What can hang from each mark:
zafoved: fevapaf
lasa: fevapaf
taged: kofevo
begeko: fafit
kofevo: fafit taged
fafit: begeko bulet fira kofevo lasa
fira: fafit

Every row comes from one small tree of marks. The marks that hang from a mark follow it in brackets, in alphabetical order. Every link used is in the known rows. Which tree was each row made from?
Known rows:
begeko(fafit(bulet kofevo)): [.09 .23 -.01 .08 .16 -.18 -.19 .00 -.08 -.08 .17 -.05 .15 .05 -.07 -.12 -.17 -.02 -.17 .00 .15 .00 .07 -.11 -.07 -.04 -.08 -.13 .10 -.15 -.04 .01 .02 -.19 -.04 -.25 -.15 -.06 .07 -.10 .19 .26 .08 -.09 -.02 .03 -.24 -.07 -.16 -.05]
kofevo(fafit(begeko bulet fira lasa)): [.15 -.12 .14 -.02 -.04 -.10 .07 .04 .08 .11 .04 -.06 -.07 -.04 -.10 -.03 .07 .18 .01 .16 -.26 .07 .07 -.12 -.02 -.21 -.15 -.16 -.13 -.23 .00 -.06 -.12 .00 .28 .14 -.18 .28 -.08 .20 .06 -.08 .11 .01 -.24 -.28 .10 -.16 .25 .01]
zafoved(fevapaf): [.05 .41 .02 .13 .16 .08 -.09 .10 -.01 -.20 .11 -.28 -.01 .14 .01 -.17 .00 -.15 .16 -.25 .01 .02 -.11 .10 .13 .13 .10 .24 .23 .14 -.03 -.37 -.05 .19 -.14 -.02 -.07 -.31 -.07 -.29 -.23 .17 -.02 -.08 .15 .18 -.17 .05 -.39 -.21]
taged(kofevo(fafit(fira))): [-.18 -.15 -.27 .21 .02 .09 .05 -.05 -.08 .20 .08 .16 -.23 .19 -.05 -.08 .16 .07 .00 -.10 .03 .01 -.16 .08 .26 .13 .24 -.07 -.02 -.06 .17 -.15 -.08 -.07 .04 .00 .03 -.04 -.08 -.07 .05 -.12 -.10 .01 .09 .05 -.10 -.06 -.19 -.29]
begeko(fafit(fira lasa(fevapaf))): [.12 .11 .33 -.11 -.24 -.07 .24 .05 .07 .10 .09 .28 .23 -.26 .18 -.03 .10 -.23 .03 -.23 .16 .12 -.09 .09 .46 .01 -.09 .04 -.25 .16 -.06 .32 .22 .38 -.03 -.29 -.02 .03 .03 .26 .03 .10 -.07 .36 .15 -.06 .21 .06 -.12 -.05]
fira(fafit(bulet kofevo(taged))): [-.08 -.02 -.15 -.04 .02 .01 -.24 -.03 -.03 -.08 -.03 .02 -.17 -.08 -.17 -.02 -.14 -.06 .12 -.09 .02 -.03 .18 .03 -.21 .12 -.04 .13 .20 .01 -.12 -.07 .01 -.26 -.14 .10 .12 -.19 .02 -.12 -.13 -.32 -.16 -.10 .16 .31 -.15 .11 .14 .06]
fira(fafit): [.10 .25 -.29 -.04 -.05 .13 .01 .08 -.11 .02 .04 -.22 -.22 .04 -.16 -.06 -.29 -.01 .03 -.17 .01 -.01 .00 .14 .09 .21 .15 .25 .31 .06 .04 -.12 .05 -.03 -.16 -.10 -.05 -.14 -.03 -.28 -.36 -.05 -.03 .02 .09 .14 .11 .10 -.19 -.15]
begeko(fafit(bulet fira kofevo(taged))): [-.22 -.05 .26 -.06 -.18 -.14 -.19 -.09 .12 .00 .11 .30 .11 -.17 .13 -.07 .02 -.10 .04 .01 .21 .05 .02 -.21 -.11 -.02 -.16 -.14 -.11 -.07 -.11 .06 .02 -.11 -.10 -.09 .08 -.24 -.09 .17 .35 -.20 -.06 .10 -.01 -.03 -.34 -.07 .11 .01]
fafit(begeko fira kofevo lasa): [-.24 -.23 .02 -.15 -.07 .08 .20 -.03 -.03 -.09 -.25 -.04 .24 .11 .12 .16 .27 .04 -.17 .30 -.02 -.06 -.01 -.06 -.29 -.28 .00 -.11 -.08 .13 .06 -.09 -.05 .06 -.03 .05 .18 .09 .12 .18 .11 -.02 .02 .00 -.18 -.11 .21 .00 .15 .32]
fafit(begeko fira kofevo lasa(fevapaf)): [-.16 -.27 .28 -.21 -.01 -.01 .21 -.07 .04 -.15 -.15 .10 .29 -.12 .21 .11 .36 .01 -.14 .15 .03 -.06 -.02 -.01 -.23 -.26 -.08 -.04 -.25 .29 -.02 .11 -.04 .28 -.04 .15 .28 .21 .17 .37 .04 .06 -.06 .11 .05 -.07 .31 -.02 .11 .35]
kofevo(fafit): [.04 .06 -.21 .12 .11 .15 -.06 .11 -.10 .03 .09 -.17 -.27 .15 .00 -.14 -.13 -.01 .00 -.19 -.14 -.03 -.13 .15 .24 .39 .24 .18 .12 -.02 -.01 -.14 .05 -.07 -.03 .04 -.14 -.10 -.03 -.34 -.19 .15 .05 -.02 .07 -.02 .06 .12 -.22 -.32]
fafit(fira kofevo): [-.27 -.08 -.10 .00 -.06 .07 -.11 -.01 .02 -.15 -.02 .00 .17 .10 .11 .06 .08 -.05 -.13 .06 .17 .04 -.15 -.02 -.12 .01 .04 .21 .01 .15 .00 -.22 -.08 -.05 -.13 -.02 .21 -.08 .03 -.04 .01 -.04 -.08 .06 .03 -.07 -.05 .02 -.13 .06]
fafit(bulet fira lasa): [.18 .25 .12 -.14 -.09 .03 .08 .02 .11 -.12 -.06 -.10 .03 .08 -.06 .09 -.06 -.08 .04 .11 .06 .13 -.07 -.07 .21 -.23 -.14 .22 .10 -.12 -.01 -.17 -.04 .03 .15 -.04 .00 .12 -.12 .06 .01 .02 .10 .00 -.12 -.16 -.14 .02 -.11 -.02]
kofevo(fafit taged): [-.06 -.07 -.13 .14 -.06 .17 -.11 .07 .00 .09 .00 -.01 -.29 .06 .10 -.08 -.10 -.10 .16 -.31 -.14 -.07 -.11 .04 .22 .52 .17 .21 .11 .10 -.03 -.02 .02 -.04 -.14 .11 -.09 -.33 -.06 -.33 -.09 -.15 -.05 -.06 .08 .08 .06 .20 -.01 -.27]
begeko(fafit(kofevo)): [.01 .12 -.15 .12 .01 -.02 -.11 -.01 -.11 -.03 .09 .01 .14 .11 .09 -.06 -.04 .02 -.12 -.08 .17 .02 -.06 .02 -.03 .11 .06 -.14 .02 .10 .02 .01 .13 -.09 -.16 -.35 -.10 -.19 .15 -.15 .06 .25 .05 .03 .06 .08 -.05 .02 -.19 -.12]
begeko(fafit(bulet lasa(fevapaf))): [.40 .35 .26 -.01 .10 -.15 .06 .08 -.01 .05 .24 .00 .12 -.29 .03 -.07 -.17 -.28 .11 -.18 .08 .15 .03 .03 .36 -.09 -.22 .03 -.07 -.07 -.08 .38 .25 .19 .10 -.23 -.17 .20 .11 .09 .04 .31 .11 .12 .10 .05 -.01 .05 -.18 -.07]
begeko(fafit(lasa)): [.25 .33 -.06 .01 -.07 .01 .15 .13 -.13 .04 -.04 -.05 .05 .07 .04 .07 -.18 -.22 -.01 -.14 -.01 .09 -.03 .10 .45 .06 .00 -.03 .01 .01 -.01 .08 .30 .09 -.05 -.42 -.22 -.16 .02 -.18 -.04 .22 .09 .07 .05 -.02 .06 .19 -.14 -.17]
fira(fafit(begeko bulet lasa)): [.29 .22 -.08 -.08 .04 -.15 .16 .08 -.06 .02 -.04 -.25 -.15 .01 -.21 .06 -.22 .09 .11 .10 -.15 .01 .23 .08 -.11 -.18 -.10 -.06 .21 -.15 .03 .02 .05 -.01 .05 .01 -.14 .21 -.06 .04 -.28 .01 .17 -.13 -.12 .10 .14 -.02 .17 .20]

Which tree is each row?
[-.07 -.15 .20 -.02 -.20 -.01 -.02 -.01 .13 .09 -.08 .12 -.23 -.08 -.05 .03 .07 -.10 .22 -.04 -.11 .12 .00 .00 .35 .08 -.09 .16 -.17 -.07 -.14 .03 -.04 -.01 .06 .15 -.06 -.06 -.22 .11 .04 -.32 -.07 .06 .01 -.15 .00 .15 .22 -.15]
kofevo(fafit(bulet fira lasa) taged)
[-.40 -.21 -.02 -.09 -.23 .18 -.13 -.05 .07 -.16 -.14 .14 .09 .02 .21 .11 .18 -.10 .00 .01 .12 -.02 -.11 -.10 -.13 .12 .07 .15 -.03 .21 -.04 -.11 -.06 -.09 -.15 .09 .29 -.31 -.04 -.06 .10 -.25 -.16 .10 .07 .06 -.13 .18 .02 .09]
fafit(fira kofevo(taged))
[-.27 -.29 .15 -.11 -.09 -.04 -.18 -.10 .12 -.08 -.06 .11 .10 -.11 .14 .09 .05 .11 .05 .24 .00 -.06 .08 -.26 -.59 -.16 -.12 -.09 .01 -.03 -.06 -.19 -.18 -.12 .09 .25 .20 -.09 -.04 .16 .18 -.20 -.05 -.10 -.20 -.02 -.27 -.19 .26 .40]
fafit(begeko bulet fira kofevo(taged))
[-.09 -.22 -.14 .12 .00 .19 -.07 .14 .00 .09 -.09 -.03 -.23 -.03 .14 -.02 -.08 .15 .08 -.13 -.31 -.12 .03 -.03 -.17 .36 .10 -.08 .07 .11 .07 -.04 .02 -.01 .03 .25 -.11 -.26 -.12 -.28 -.11 -.08 .02 -.13 -.09 .04 .06 .05 .19 .01]
kofevo(fafit(begeko) taged)
[.04 -.15 .03 -.12 .14 -.06 .20 .01 -.05 -.06 -.09 -.02 .12 -.22 .00 .06 .18 .09 -.10 -.06 .02 -.14 .14 .19 -.23 -.10 .06 -.06 -.14 .29 .05 .27 .15 .20 -.16 .08 .13 .20 .23 .19 -.22 .02 -.20 .02 .21 .23 .48 .09 .20 .27]
fira(fafit(begeko kofevo lasa(fevapaf)))
[.01 .07 .25 -.05 -.10 -.20 -.04 -.17 .05 -.03 .01 .14 .20 -.05 -.02 .00 .11 -.02 -.13 .08 .13 .13 .09 -.09 .10 -.25 -.23 -.16 -.22 -.11 -.03 .14 .07 -.06 .00 -.33 -.02 .05 .04 .32 .32 .05 .07 .12 -.10 -.17 -.11 -.04 .06 .01]
begeko(fafit(bulet fira kofevo lasa))
[.06 .13 -.35 .32 .37 .03 -.16 -.04 -.13 .05 .20 -.08 -.35 .20 -.17 -.10 -.11 .04 .05 -.05 -.06 .00 .04 .11 .26 .20 .14 -.12 .18 -.30 .12 .00 -.06 -.27 .12 .03 -.13 .09 -.12 -.27 .02 .08 .00 -.23 .02 .08 -.34 -.13 -.27 -.30]
taged(kofevo(fafit(bulet)))
[-.20 -.26 .01 .07 -.25 .18 -.07 .12 .11 .18 .01 .18 -.26 -.09 .05 -.10 .09 -.05 .12 -.23 -.06 .02 -.17 -.06 .18 .41 .16 .17 -.06 .08 -.01 -.07 -.08 .02 -.12 .20 .00 -.27 -.15 -.19 -.02 -.28 -.07 .15 .05 -.09 .02 .17 .05 -.24]
kofevo(fafit(fira) taged)
[-.15 .00 .02 .01 -.16 -.06 -.08 -.07 .01 .01 .02 .18 .22 .00 .06 -.06 .03 .01 -.18 -.02 .24 .06 -.07 -.01 -.02 .01 .05 -.14 -.11 .07 .04 -.07 .03 -.01 -.18 -.28 .10 -.13 .07 .08 .17 .06 -.01 .17 .04 -.03 -.01 -.01 -.12 -.02]
begeko(fafit(fira kofevo))
[.27 .37 .17 -.07 .21 -.06 .02 .07 .02 -.07 .09 -.17 .03 -.11 .03 .06 -.12 -.23 .19 -.02 -.09 .07 -.09 .07 .26 -.05 -.20 .30 .12 -.03 -.04 .18 .08 .19 .09 -.03 .00 .21 .06 -.01 -.09 .23 .08 -.03 .07 .04 .05 .09 -.19 .02]
fafit(bulet lasa(fevapaf))
[-.07 -.18 -.19 .12 .16 -.08 -.06 -.05 -.05 .21 .16 .07 -.13 .09 -.12 -.07 .05 .26 -.01 .16 -.08 -.03 .04 -.14 -.15 -.09 .00 -.29 .00 -.34 .21 -.09 -.28 -.11 .23 .20 .00 .20 -.12 .09 .15 -.03 .08 -.13 -.19 -.10 -.28 -.43 -.03 -.04]
taged(kofevo(fafit(begeko bulet fira)))
[-.06 -.03 -.08 .07 .10 -.04 .06 -.10 -.04 .13 .01 .07 -.21 .18 -.16 -.01 .19 .02 .01 .08 -.06 .09 .07 .09 .41 -.08 -.07 -.07 -.15 -.30 .04 .05 -.12 -.09 .23 -.05 -.01 .19 -.16 .07 .10 -.11 -.07 -.06 .02 -.14 -.21 -.03 -.05 -.24]
taged(kofevo(fafit(bulet fira lasa)))
[.01 -.28 .28 -.04 -.04 -.07 .26 .06 .05 .15 .01 .05 .06 -.24 .16 -.02 .21 .16 -.01 -.06 -.12 -.03 -.11 .08 .10 .02 .03 -.06 -.29 .15 .01 .20 .02 .31 .13 .15 -.01 .25 .07 .25 -.03 -.02 -.04 .17 .05 -.12 .46 -.05 .14 .03]
kofevo(fafit(begeko fira lasa(fevapaf)))
[-.02 -.21 -.09 .07 -.09 .01 .08 .05 .02 .16 .08 -.01 -.02 -.06 -.02 -.12 .04 .18 -.14 .00 -.07 -.05 -.12 -.06 -.12 .06 .12 -.08 .00 -.03 .09 -.23 -.16 .05 .13 .16 -.07 .07 -.07 .02 -.10 .01 .08 .09 -.13 -.19 .13 -.17 .03 -.05]
kofevo(fafit(begeko fira))
[.27 .01 .18 .06 .28 -.14 .11 .08 .04 .05 .19 -.15 -.04 -.23 .00 -.11 -.01 .15 .06 -.03 -.25 -.03 -.03 .07 -.01 -.05 -.13 -.08 -.05 -.12 -.04 .24 .04 .20 .20 .22 -.21 .37 .08 .12 -.03 .23 .13 -.08 .03 -.05 .22 -.08 .08 .02]
kofevo(fafit(begeko bulet lasa(fevapaf)))
[.14 .17 -.09 -.08 .12 -.13 .02 -.02 -.07 -.15 -.11 -.15 -.09 .11 -.24 .05 -.05 .04 -.05 .06 .07 .10 .21 .10 .00 -.10 -.07 .12 .10 -.06 -.09 .07 .07 -.20 -.14 -.07 -.03 .10 .09 .05 -.19 -.09 -.07 -.03 .06 .11 .07 .11 .03 -.02]
fira(fafit(bulet kofevo lasa))
[-.12 -.05 -.05 .10 -.09 .09 -.16 -.01 -.07 .02 -.02 .19 .02 -.02 .21 .00 -.06 -.15 .02 -.20 .14 -.05 .04 -.04 .00 .26 .10 -.04 .04 .15 -.08 .08 .22 -.12 -.22 -.19 .00 -.45 .06 -.17 .11 .04 -.08 .01 .11 .17 -.13 .18 .03 -.04]
begeko(fafit(kofevo(taged)))
[.09 .16 -.17 .02 .20 -.10 -.23 .00 -.01 -.11 .08 -.13 -.09 .00 -.24 -.10 -.16 .08 -.09 .06 .12 .02 .06 .09 -.24 -.02 .04 .08 .19 -.07 -.06 -.09 -.09 -.27 -.11 .01 .01 .05 .14 -.18 -.15 -.06 -.02 -.08 .10 .15 -.07 .02 .00 .01]
fira(fafit(bulet kofevo))
[.16 .08 .13 -.10 .07 .12 .20 .10 -.05 -.03 -.05 -.11 .12 -.14 .19 .13 -.02 -.13 .06 .01 -.14 -.11 -.09 .11 -.05 -.16 -.01 .11 .05 .13 .05 .15 .16 .30 .04 .07 .05 .17 .05 .01 -.11 .30 .11 -.03 -.05 .11 .36 .04 .01 .17]
fafit(begeko lasa(fevapaf))
[-.04 -.13 .17 -.09 .03 -.10 .07 -.09 .12 -.12 -.12 -.11 .22 .09 .02 .14 .16 .05 -.12 .44 -.04 -.03 .09 -.13 -.34 -.46 -.17 -.19 -.07 -.11 .00 -.06 -.15 -.05 .14 .08 .14 .27 .03 .27 .14 -.01 .11 -.09 -.21 -.11 -.03 -.15 .21 .33]
fafit(begeko bulet fira kofevo lasa)
[-.38 -.35 .09 -.19 -.24 .17 .12 -.05 .07 -.12 -.36 .18 .15 .00 .24 .31 .33 .01 -.01 .16 -.09 -.08 .06 -.10 -.33 -.12 -.05 -.11 -.13 .24 -.01 .04 .02 .03 -.08 .20 .26 -.16 -.03 .21 .14 -.20 -.16 .05 -.13 -.03 .16 .14 .40 .36]
fafit(begeko fira kofevo(taged) lasa)
[.38 .37 -.10 -.07 .06 -.03 .08 .10 -.09 -.09 .00 -.20 -.23 .03 -.28 .05 -.23 -.06 .09 -.01 -.04 .13 .19 .20 .20 -.03 -.08 .18 .16 -.13 -.05 .02 .11 -.08 -.01 -.09 -.16 .08 -.01 -.10 -.27 -.02 .05 -.02 .05 .06 .05 .12 -.06 -.09]
fira(fafit(bulet lasa))
[-.05 -.08 -.46 .19 .20 .14 .01 .00 -.18 .17 .03 -.04 -.17 .24 -.03 -.01 .03 .22 -.08 .00 -.18 -.14 -.01 .05 -.06 .23 .23 -.32 .08 -.12 .21 -.06 -.06 -.08 .11 .07 -.04 -.01 -.07 -.26 -.03 .13 .00 -.21 -.06 .13 .01 -.09 -.13 -.06]
taged(kofevo(fafit(begeko)))
[-.17 -.07 .02 -.05 .04 -.08 -.12 -.13 .05 -.11 .03 -.03 .22 .03 .05 -.01 .00 .21 -.19 .34 .08 -.09 .02 -.24 -.59 -.42 -.10 -.14 .04 -.17 -.01 -.23 -.24 -.11 .09 .22 .13 .18 .05 .13 .19 .00 .10 -.04 -.25 -.08 -.25 -.30 .00 .33]
fafit(begeko bulet fira kofevo)
